(in the rows, 128 means zero)
Known rows, with every way that one mark hangs from another
k_401[k_86[k_68[k_30 k_489]]]: [130  97 106 137 119 134 119  90  87 131 103 135 119 180 121 161 126 154
 130 126 136 129]
k_68[k_489]: [120 156 119 117 103 150 157 122 129 132 121 147 101  57 108 142 126 140
 122 137 124 122]
k_774[k_401[k_86[k_698]]]: [127 147 141 106  93 129 118 159 144 108 183 125 123 147 134 131 139 123
 119 125 121 113]
k_86[k_68[k_30 k_510] k_698]: [129 124 156 157 138  90 142  94 144 129 143 114 150 167 155 114 178 143
 131 136 133 129]
k_401[k_86[k_68[k_227]] k_774]: [147 150 122 105 133 137  96 133 129 133  96  93 144 156 115 127  78 100
 134 118 114 130]
k_68[k_30 k_489 k_510]: [134  85 113 152 131 128 141  72 127 141 131 149  96 135 131 156 165 140
 134 141 145 124]
k_476[k_510[k_315]]: [105 107 119 109 149 135 153 154 177 123 159 153 132   4 115 134 115 108
 113 123 132 129]
k_774[k_401[k_86[k_68[k_30] k_698]]]: [133 127 146 141 111 111 111 127 107 109 153 105 145 222 147 142 143 140
 124 126 126 116]
k_510[k_315 k_476]: [119 133 119 125 104 144 136 129 148 109 109 119 125  46 115  96 111 120
 117 107 121 134]
k_68[k_30 k_510]: [134  79 122 149 110 115 122  79 155 131 156 132 114 112 124 146 175 124
 131 132 128 130]
k_401[k_86[k_68[k_227 k_489] k_698]]: [132 144 139 111 155 139 118 132  94 136  94 125 132 150 134 110 110 146
 133 142 127 110]
k_698[k_86[k_68[k_227 k_489]]]: [119 133 121 118 140 152 124 162  81 137 103 140 127  74 110 120 101 134
 131 137 117 129]
k_698[k_86]: [112 135 112  95  74 140 134 183 145 117 177 147 120  12 102 122 137 130
 120 117 102 142]
k_86[k_68[k_30] k_698]: [128 158 152 142 102 104 153 107 128 119 130 104 154 116 137 111 160 157
 123 133 113 122]
k_68[k_227 k_489 k_510[k_315]]: [131  76 127 135 193 146 127 115 130 144 104 153 108  84 135 124 117 108
 127 136 147 119]
k_401[k_86 k_774]: [140 160 104  87  89 139 124 151 165 124 142 119 119 117 111 138 108 109
 125 107 114 135]
k_476[k_510]: [108 129 119 110 117 134 142 134 171 129 169 143 124  20 102 145 131 112
 123 137 124 125]
k_698[k_86[k_68[k_30 k_510]]]: [119  79 120 147 125 107 114 137 127 127 163 141 138 136 132 132 160 133
 134 121 130 153]
k_68[k_30 k_489 k_510[k_315[k_485]]]: [142  92 134 174 149 124 132 110 130 127 116 164  94 172 149 130 132 125
 118 127 154 127]
k_401[k_86[k_68] k_774]: [133 169 115 102 109 127 124 150 149 125 117 109 143 161 119 135  91 115
 127 105 120 144]
k_86[k_68]: [113 161 140 127 100 124 136 127 140 123 126 121 143  83 112 127 122 128
 121 127 116 136]

Rows
[106 155 116 113 118 142 152 180  99 128 127 155 126  83 116 129 113 149
 124 126 125 144]
k_698[k_86[k_68[k_489]]]
[135 207 138  96 117 114 146 169 156 122 127 102 154 176 141 105 108 130
 126 110 119 134]
k_401[k_86[k_68 k_698] k_774]
[133 175 108 106 132 140 143 147 122 134  91 125 125 189 125 145  82 129
 129 115 138 137]
k_401[k_86[k_68[k_489]] k_774]
[120  87 110 160 120 114 102 119 112 121 131 117 137 164 131 109 152 131
 141 116 132 154]
k_698[k_86[k_68[k_30 k_510[k_476]]]]
[136 213 129  98 139 128 165 163 127 132  99 120 135 194 146 116  99 144
 129 120 133 127]
k_401[k_86[k_68[k_489] k_698] k_774]
[143 192 123  80  96 125 145 167 172 121 152 113 130 125 133 109 122 128
 125 110 111 127]
k_401[k_86[k_698] k_774]
[116 123 135 127 108 130  96 144 121 111 147 122 136 188 121 157 109 114
 122 122 131 130]
k_774[k_401[k_86[k_68]]]
[119  83 112 150 147 120 134 130  98 137 136 155 119 159 137 144 152 148
 137 130 145 146]
k_698[k_86[k_68[k_30 k_489 k_510]]]
[129 163 144 146 124 117 171 107  99 130 103 120 135 139 142 122 148 170
 126 143 130 115]
k_86[k_68[k_30 k_489] k_698]
[115 134 140 133 130 129 134 168 177 116 154 162 122  59 123 120  97  97
 107 122 133 129]
k_476[k_510[k_315[k_485]]]
[118 113 117 132  92 121 126 146 110 118 149 129 142  85 113 131 143 146
 125 119 107 145]
k_698[k_86[k_68[k_30]]]
[131 104 139 130 131 140  68 128 100 120 125 107 137 178 117 148  95  99
 129 132 124 117]
k_774[k_401[k_86[k_68[k_227]]]]
[149  67 119 157 156 140 113  53 105 149 110 132  98 128 126 147 154 125
 141 153 138 110]
k_68[k_30 k_227 k_489 k_510]
[150  67 119 166 128 132  81  40 122 132 103  93 114 137 119 113 151 108
 145 139 126 118]
k_68[k_30 k_227 k_510[k_476]]
[149 184 141  97 140 124 118 154 135 130 102  87 155 166 136  98  94 115
 133 122 109 120]
k_401[k_86[k_68[k_227] k_698] k_774]
[148 101 115 140 122 152 122  64  90 140  97 119 102  77 109 144 133 137
 131 151 117 103]
k_68[k_30 k_227 k_489]
[119 124 158 135 149 103 107 152 143 119 171 127 143 246 160 129 145 115
 129 126 151 128]
k_774[k_401[k_86[k_68[k_510] k_698]]]
[115 157 164 136 142  96 147 134 163 130 148 126 150 144 150 101 157 131
 128 134 135 134]
k_86[k_68[k_510] k_698]
[119  97 124 131 175 138 112 149  96 146 117 150 123 124 129 123 119 122
 140 141 139 137]
k_698[k_86[k_68[k_227 k_489 k_510]]]
[129 144 160 142 188 120 139 111 114 148  99 128 134 160 151 102 135 132
 138 154 143 113]
k_86[k_68[k_227 k_489 k_510] k_698]
[144  40 119 156 188 140 123  79 110 143 102 142 105 110 140 136 137 121
 131 137 145 115]
k_68[k_30 k_227 k_489 k_510[k_315]]
